What can hang from each mark:
X: A Y
W: N
N: F
K: Z
B: F W X Z
F: B
T: X Z
Z: S V
V: Z

Known rows, with every way that one mark hangs from another:
B[F X[Y]]: [-10.8 -13.2 -10.5 -10.2  23.3  -2.3 -31.1  25.6  -9.8  22.1  19.7   0.9
 -46.9  10.8 -28.3   3.7 -48.8  19.5  21.1   7.5 -15.9 -31.4]
B[F W[N] X Z[S V]]: [-26.0 -45.7  22.8 -10.3  17.7 -16.4 -15.5  16.6  16.5  13.1 -55.9  -7.4
 -32.0  16.7 -26.4   3.5 -66.3  33.3   9.9 -10.2 -16.5 -39.8]
B[F W[N] X[A] Z[V]]: [-23.6 -48.9  -2.6  -6.1  13.8 -12.2 -20.9  10.1  15.3  13.1 -52.6  -5.1
 -36.2  12.5 -40.2   3.3 -57.2  29.8   4.6  -8.5 -27.8 -39.4]
F[B[W]]: [-13.9  -1.5   6.0 -13.0  24.8  -1.1 -11.2  35.0  -7.3  18.7  44.6   2.4
 -36.2   1.7  -4.6   3.5 -42.7  18.4  25.0  -4.2  37.2 -36.3]
N[F[B[X[Y]]]]: [ -5.7  -5.1 -11.2 -16.8  19.4  -8.1 -23.0  38.7  -6.2  21.7  60.5  -7.6
 -30.9   1.7 -18.1  10.6 -50.2  15.0   1.8  -3.5  27.3 -39.0]
F[B[W X[A Y] Z[S V]]]: [-17.3 -26.3 -11.2 -10.7  28.9   2.9   0.0  17.5  -1.2  12.7  21.0 -18.9
 -37.6  -0.1 -22.2   5.5 -58.2  19.2   9.7 -12.5   7.2 -34.4]
K[Z[S V]]: [-21.4  17.5  -4.1 -19.1  22.2  -6.4   7.5  28.7   7.6  15.2  52.2   7.8
 -46.1   4.8  40.7   5.7 -52.8  23.9  31.6   1.3  31.3 -44.9]
V[Z]: [ -8.6  -7.7 -17.2 -19.9  19.1 -23.5  -4.9  33.9  -5.3  16.9  39.4  17.6
 -39.9   6.3  22.1   2.8 -38.1  19.5  21.8  -2.3  60.2 -50.4]
W[N]: [-20.8   3.5  22.4 -18.7  14.7 -19.5 -19.7  42.3 -10.2  18.0  23.0  17.6
 -37.5  -5.0  13.7   1.3 -42.6  20.3  14.2   3.6  39.4 -50.6]
F[B[W[N] Z]]: [-17.1 -22.0  16.6 -17.9  17.6  -5.5  -5.8  33.1  -3.2  13.7  27.0   4.6
 -27.0   2.2 -12.3   1.2 -46.8  22.4  12.6  -9.4  41.8 -39.5]
N[F[B[W Z]]]: [ -7.4 -20.0  -4.9 -19.5  17.9 -12.9 -13.1  37.1   6.2  19.6  41.4   1.2
 -25.1   6.7 -21.8   8.4 -48.0  23.6   6.1  -8.3  39.1 -43.9]
N[F[B[W X[A Y] Z[V]]]]: [ -9.0 -25.2 -20.4 -14.6  18.7  -8.8 -15.4  27.5   4.4  17.7  32.1 -12.2
 -31.0   3.4 -32.4  10.7 -53.5  20.1  -1.2  -8.9  15.8 -40.0]
X[A]: [-13.1   5.2 -28.1 -12.2  29.5  -7.3  -8.7  29.2  -2.4  21.4  43.0  10.9
 -47.6  -5.8   4.0   3.0 -37.4  19.4  22.6   0.7  20.0 -51.3]
F[B[X Z]]: [-10.8  -6.7  -4.0 -15.2  17.0   3.8  -6.0  32.6  -8.9  14.8  63.1  -4.2
 -25.1   7.4 -24.1   2.4 -42.0  14.9   8.7  -9.3  31.0 -33.1]
B[W[N] X[Y] Z[V]]: [-24.3 -40.2   3.5  -9.5   3.7 -20.3 -10.8  16.3   3.4  12.2 -31.4  -7.5
 -40.1   6.8 -47.6   6.6 -48.5  26.9  11.0  -1.9  -2.4 -35.7]
B[F W Z[V]]: [-18.8 -43.4  -3.7 -15.7  22.1  -8.8 -10.5  17.6  14.6  11.2 -25.9  16.3
 -37.3  20.1 -36.2  -2.0 -48.2  38.0  24.5  -1.7  -2.2 -41.2]
T[X Z]: [ -9.9   1.0 -26.1 -11.7   5.3 -20.2 -10.4  32.2  -0.5  29.5  68.4  27.1
 -43.9  15.8  36.7  16.9 -53.4  23.3  28.6   0.2  47.1 -61.7]
N[F[B[W X Z[S V]]]]: [-10.6 -18.2  -4.7 -16.0  18.9 -11.9 -12.4  32.8   8.1  18.0  32.2 -11.8
 -25.0   7.4 -22.5  10.5 -55.7  21.9   1.2 -11.7  25.8 -41.4]
T[Z[S V]]: [-15.1  -0.1 -21.3 -20.4  29.8 -13.4   1.5  26.9   1.7  13.9  34.6  17.5
 -40.1   9.1  52.8   6.4 -59.8  24.4  22.5  -0.1  34.8 -63.2]

Rows:
[-16.8 -44.3  12.9 -17.3  29.4 -13.7  -3.9  22.4  19.4  18.2 -24.7  11.8
 -34.7  18.3 -18.5   0.6 -56.0  39.3  30.8  -7.1   8.9 -45.4]
B[F W Z[S]]
[-15.5  -8.8  17.1 -19.4  13.8 -17.1 -27.8  41.9 -10.8  18.7  30.9  -0.1
 -31.0  -6.6   1.2   7.3 -54.9  15.7  -4.6  -2.0  32.7 -45.2]
W[N[F[B[X[Y]]]]]
[-24.0 -48.4  15.9 -17.5  17.5 -14.8 -16.0  20.5  12.0   9.6 -43.6  16.8
 -34.5  14.4 -26.3  -2.4 -54.3  37.3  14.2  -2.9   1.0 -44.3]
B[F W[N] Z[V]]
[-17.7 -20.9  11.2  -5.7   5.6 -27.1 -29.1  28.3   0.5  25.5 -16.9 -12.0
 -43.8   1.1 -29.8  13.9 -49.4  20.6  15.2   2.0   4.5 -36.3]
B[W[N[F]] X[Y]]
[-15.9  -3.5  20.0 -18.7  12.1 -18.0 -27.6  44.1  -7.8  19.3  32.3   1.3
 -27.3  -4.5   3.6   7.0 -52.7  15.7  -4.8  -4.0  37.1 -46.6]
W[N[F[B[X]]]]
[-10.4 -20.4 -12.0 -14.6  21.6 -10.3 -11.6  29.8   9.4  18.4  30.3 -14.1
 -27.2   4.3 -20.9  11.1 -57.1  21.1  -0.8 -13.3  20.3 -43.4]
N[F[B[W X[A] Z[S V]]]]
[-13.9 -41.2   0.4  -7.0  10.8 -12.3 -17.9  18.3  15.6  20.5 -23.5   1.1
 -32.7  24.9 -53.6   4.3 -44.5  31.5  24.1  -5.0 -10.9 -32.5]
B[F W X Z]
[-19.7 -48.9  22.3 -17.6  15.3 -18.1 -16.9  25.2  12.9  16.1 -36.4  18.8
 -32.0  14.7 -25.7  -1.0 -50.4  36.7  19.6  -3.4  11.0 -44.5]
B[F W[N] Z]
[-18.8 -12.1  20.7 -21.1  15.9 -17.4 -18.9  40.0  -3.1  14.5  23.2  -2.2
 -25.2  -3.4   4.8   6.1 -59.9  19.2  -9.2  -8.3  34.1 -49.1]
W[N[F[B[X Z[S V]]]]]
[-12.1  -0.9 -29.3  -6.3  20.9  -6.6 -16.6  23.5  -9.8  23.2  36.4  -7.7
 -51.5  -3.1 -21.7   8.0 -40.7  13.6  18.7   3.6  -3.0 -38.0]
B[X[A Y]]
[-20.0 -38.4   7.4  -8.0  11.6 -28.2  -5.8  20.9  21.9  22.0 -31.4 -17.6
 -30.2   3.5 -23.3  12.6 -58.5  27.5   4.6 -16.6   7.2 -48.6]
B[W[N[F]] X[A] Z[S]]
[-14.7 -16.9   8.9 -11.6  21.3  -2.5  -1.6  28.2   1.6  17.5  31.2 -12.6
 -27.5   7.8 -19.7   5.7 -50.4  20.0  16.7 -14.0  27.5 -33.8]
F[B[W X Z[S]]]
[-10.8 -19.8  -3.4 -20.2  23.4 -12.0  -9.0  34.7   7.8  16.6  34.7  -3.2
 -26.2   5.3 -13.5   8.3 -55.6  24.8   4.0 -10.3  34.5 -45.8]
N[F[B[W Z[S V]]]]
[-17.6  -4.8  19.4 -14.3  21.7  -5.2 -15.2  37.1  -9.2  17.6  31.9   2.6
 -34.0  -2.5   3.2   3.1 -47.2  17.9  17.8  -5.0  40.0 -38.5]
F[B[W[N]]]
[-15.5 -51.8   4.1 -10.3  23.4 -11.8 -11.3  13.7  13.4  20.4 -32.9  -8.8
 -40.2  18.1 -43.0   5.9 -60.4  33.2  24.7  -5.3 -18.0 -33.8]
B[F W X[Y] Z[S]]
[-19.4 -26.9   5.9 -12.8  15.1  -2.3 -10.4  23.9  -8.0  10.7  15.6 -11.1
 -32.5   2.0 -29.0   3.9 -52.8  18.4   5.4  -8.0  15.7 -31.1]
F[B[W[N] X[Y] Z[V]]]
[-20.7 -44.5 -12.2  -5.8  28.1  -7.7  -7.9   7.4  22.1  15.4 -41.5 -12.0
 -39.0  16.0 -33.4   4.6 -62.4  32.4  15.5 -12.2 -30.0 -40.4]
B[F W X[A] Z[S V]]
[-18.8 -13.8  12.8 -19.6  18.6 -16.0 -18.0  36.8  -1.6  14.7  21.1  -4.2
 -27.0  -6.6   6.1   6.1 -61.3  18.5 -11.4  -9.7  29.0 -50.8]
W[N[F[B[X[A] Z[S V]]]]]
[-19.4 -49.5   1.8  -9.8  14.6 -26.4  -6.6  16.6  15.7  21.1 -34.4 -20.3
 -38.1  -1.0 -30.0  13.0 -62.5  27.3   4.8 -12.2  -1.6 -45.8]
B[W[N[F]] X[A Y] Z[S]]
[-14.7 -20.1 -11.1   0.9  22.1  -8.9 -29.5  17.5  10.3  26.6 -20.0  -6.3
 -46.6  11.9 -29.0   7.5 -47.7  23.6  27.0  -1.8 -24.9 -34.9]
B[F W X[A]]
